Known rows, with every way that one mark hangs from another
L{B{A{J} P}}: [-1.66 -0.09  0.04 -2.33 -1.13  0.04 -0.32 -0.83 -1.41  2.70 -2.44 -1.42
 -0.39 -2.38  1.72  1.58 -0.93 -0.44 -1.87  3.66  0.18]
P{B{A} J}: [ 0.30  0.15  0.18 -1.69 -1.41  2.08 -1.29 -0.07 -1.53 -2.86 -2.53  1.65
 -0.41 -4.54  0.75  0.38 -0.50 -0.58 -4.59  3.33  0.84]
V{M{B} S}: [-1.79 -2.48  4.78 -0.10 -0.90  3.21  0.08 -0.67 -0.44 -1.12  0.55  1.46
 -1.67 -1.36  3.38 -4.20  0.30 -3.13  0.24  3.28  0.14]
S{V{M{B{A{J{P}} L}}}}: [-1.42 -1.19  2.27  0.35 -2.72  2.44 -0.06  0.17 -3.81  0.62 -0.94  0.03
 -1.53 -2.57  3.05 -1.29 -1.61 -2.34 -2.08  2.74  0.71]
P{B J}: [ 0.82 -0.34  0.18 -0.40 -0.82  1.67 -0.99  0.39 -0.35 -2.75 -1.93  1.83
 -1.67 -4.28 -0.47  1.49 -0.26 -1.65 -3.66  2.79  1.38]
S{V}: [-0.97 -1.61 -0.06 -0.27 -0.96  2.26 -0.82  0.54 -0.40  0.61 -1.48  0.04
 -2.53 -2.56  0.70  1.07 -0.89 -2.60 -0.62  1.34  1.70]
A{B{L M P} J}: [-1.53 -0.17  2.53 -1.68 -0.87 -4.24  2.00  0.91 -0.09  4.94 -0.51 -0.97
 -0.44 -1.70  2.45  1.81 -0.57 -1.83 -0.56  4.41  0.77]
L{B{A M P}}: [-2.02 -0.24  0.71 -3.88 -0.30 -1.94  1.22 -0.97 -1.05  4.57 -2.99 -2.09
  0.18 -2.56  2.01 -0.33 -0.53 -0.26 -0.30  3.54 -1.32]
M{B{A L P}}: [-1.83  1.60  2.18 -2.38 -0.10 -0.91 -0.60  0.73 -3.16  2.21  0.48 -2.40
  0.07 -0.47  1.53 -1.45 -0.06 -2.21 -3.54  3.51 -0.25]
L{B{A}}: [-2.29 -0.63  0.14 -2.65 -0.94  1.33 -0.08 -1.27 -0.92  0.82 -1.56 -1.18
 -0.73 -1.93  1.78  1.60 -1.53 -0.48 -1.28  2.99 -1.01]
J{P}: [-0.50 -1.65  1.33 -0.81 -0.13  2.08  0.99  0.19 -0.55  1.04  0.32  0.00
 -2.72 -3.87  1.03 -0.34 -1.86 -3.12 -2.19  0.01  2.28]
L{B}: [-1.76 -1.10  0.13 -1.34 -0.34  0.90  0.32 -0.75  0.31  0.90 -0.98 -0.98
 -2.07 -1.62  0.51  2.71 -1.25 -1.50 -0.46  2.49 -0.50]
M{B{A L P{J}}}: [-1.23  1.41  1.67 -2.04  0.15 -1.05 -1.24  0.44 -4.12  1.46 -1.09 -1.34
  0.90 -1.41  1.35 -1.84  0.20 -1.68 -4.21  4.11  0.43]
L{B{A{J} M P}}: [-1.74  0.03  0.51 -3.25 -1.29 -2.01  1.10 -1.01 -1.24  4.87 -2.93 -1.24
 -0.48 -3.34  2.31  0.61 -1.16  0.08 -1.04  4.28 -0.70]
M{B{A{J{P}} L}}: [-1.53  1.29  2.29 -0.84 -1.89  0.96 -0.30  0.35 -3.57  1.14  1.32 -0.33
 -1.76 -2.35  2.22 -0.26 -2.30 -1.78 -4.69  3.39  0.28]
S{V{M{B}}}: [-0.90 -2.01  1.63  0.32 -1.73  2.34 -0.25  0.73 -1.86 -0.01 -0.11  0.09
 -2.86 -1.69  1.21 -1.02 -0.17 -3.16  0.02  2.07  0.56]
S{V{M{B{A L}}}}: [-1.97 -1.16  2.07 -0.72 -1.90  1.93 -0.24  0.19 -3.11  0.21 -0.82 -0.69
 -0.88 -1.20  2.73 -1.36 -0.67 -2.38 -1.06  3.11 -0.26]
V{M}: [-1.66 -2.52  2.08 -2.37 -0.57  1.82  1.97 -0.54 -0.37  0.27  0.74  0.03
 -1.39 -2.28  3.03 -0.80 -0.30 -2.84 -0.06  2.67  0.42]
J{P{B{A L M}}}: [-1.02  0.33  2.58 -2.03 -1.40  0.57  1.70 -0.06 -1.48  1.16 -0.72 -0.63
 -0.69 -4.19  2.46 -0.75 -2.50 -1.70 -3.83  1.92 -0.04]

Rows
[-1.25 -0.97  2.52  0.42 -1.56 -0.35  1.09  0.81 -0.85  1.52  0.64  0.00
 -1.67 -2.19  2.20  2.70 -2.27 -2.43 -2.16  2.39  1.88] : A{B{L} J{P}}
[-1.43 -1.97  4.38 -1.17 -0.48  2.42 -0.74 -0.86 -2.45 -0.53 -2.02  1.25
  0.79 -1.95  3.88 -6.15  1.27 -2.17 -1.01  4.14  0.75] : V{M{B{A P{J}}} S}
[-1.78 -0.58  1.90 -0.48 -1.51 -0.90  0.78  0.71  0.06  1.27  0.86  0.07
 -1.40 -1.24  2.25  3.70 -1.54 -2.04 -1.46  3.86  0.98] : A{B{L} J}
[-2.04  0.58  1.00 -4.04  0.79 -1.10 -0.53 -0.82 -3.77  2.17 -3.87 -1.69
  3.82 -2.30  3.56 -1.43  0.01 -0.91 -4.25  4.54  1.19] : B{A L P{J}}
[ 0.27 -0.73  2.02 -0.72 -1.14  0.99  1.75  0.64  0.18  0.80  0.00  0.35
 -3.20 -4.79  0.47 -0.21 -1.88 -2.63 -2.49  0.61  0.94] : J{P{B{M}}}
[-2.88 -1.22  5.13 -0.92 -1.94  2.90  0.06 -1.35 -2.21 -0.50 -0.28  1.23
  0.26 -1.41  5.59 -3.93 -0.83 -1.96 -1.66  5.19 -0.37] : V{M{B{A{J} L}} S}
[-1.30 -0.90  2.98 -0.47 -1.68 -2.29  2.46  0.53 -0.63  3.57  0.21  0.25
 -1.77 -3.16  2.83  1.65 -2.49 -1.94 -1.27  3.02  0.94] : A{B{L M} J{P}}
[-1.63 -2.10  4.97 -0.08 -2.10  4.15  0.05 -0.95 -2.04 -0.75 -0.07  2.04
 -1.33 -2.89  4.59 -4.97 -0.84 -2.24 -1.43  3.41  0.76] : V{M{B{A{J{P}}}} S}
[-2.04 -0.26  0.34 -2.94 -2.04 -0.51  1.30 -1.53 -0.81  3.38 -1.98 -0.17
 -1.49 -3.83  2.74  1.58 -2.29  0.47 -1.18  4.36 -1.40] : L{B{A{J} M}}
[-2.46  1.31  1.98 -4.75 -0.88 -3.30  1.92 -0.79 -2.54  6.21 -2.28 -1.65
  1.84 -3.40  4.85 -1.06 -1.37 -0.42 -3.12  5.46 -0.02] : B{A{J} L M P}
[-1.07 -0.43  1.50 -3.20 -2.20 -0.04  2.10 -0.76 -1.58  3.99 -0.74  1.07
 -1.82 -6.07  3.75 -1.27 -2.84 -0.51 -2.76  3.00  0.72] : B{A{J{P}} M}
[-0.75 -1.78  1.71  0.08 -1.22  1.49 -0.31  1.05 -2.03  0.98 -0.84 -0.66
 -2.26 -1.38  0.94 -1.57  0.55 -3.32  0.06  2.00  0.93] : S{V{M{B{P}}}}
[-1.06  0.26  1.12 -4.32 -1.21 -2.25  1.64 -0.24 -1.41  5.71 -1.79 -0.39
 -0.35 -4.76  3.24 -1.65 -0.73 -0.60 -2.09  4.08  0.90] : B{A{J} M P}
[-1.96 -1.88  4.62 -0.61 -2.12  3.68 -0.25 -1.02 -1.57 -0.87  0.10  2.12
 -1.19 -2.26  4.65 -4.28 -0.40 -2.03 -1.06  4.26  0.26] : V{M{B{A{J}}} S}
[-2.80  0.81  1.23 -3.20 -1.71  0.86  0.35 -1.09 -2.27  1.69 -0.61 -0.40
  0.71 -2.82  4.62  1.36 -2.61 -0.69 -4.26  4.78  0.33] : B{A{J} L}
[ 0.29  0.22  0.65 -2.60 -1.50  0.20  0.12 -0.32 -1.25 -0.67 -2.85  1.88
 -0.49 -5.48  1.34 -0.61 -0.76 -0.08 -3.72  3.97  0.03] : P{B{A M} J}
[-1.75 -0.69  3.35 -1.69 -0.10 -0.45  1.44  0.41 -2.32  1.51  1.11 -1.76
 -0.45 -0.37  2.39 -1.97  0.59 -3.35 -1.09  3.59 -0.28] : V{M{B{L P}}}
[-1.91 -0.65  2.84 -2.68  0.62 -4.35  2.23  0.92  0.07  4.34 -0.57 -2.40
  0.51 -0.43  1.94  0.34  0.36 -2.37  0.54  3.27 -0.12] : A{B{L M P}}
[-1.31 -0.76  2.31 -2.37  0.96 -4.41  1.47  0.65 -0.87  3.60 -2.19 -1.30
  1.30 -1.31  1.80 -0.09  0.68 -1.83 -0.14  3.88  0.48] : A{B{L M P{J}}}
[-1.53 -0.78  2.00 -0.45 -2.19  1.20 -0.39  0.49 -3.50  1.45 -1.44 -0.71
 -0.74 -1.60  2.77 -1.22 -0.41 -2.36 -1.54  3.67  0.59] : S{V{M{B{A{J} L P}}}}
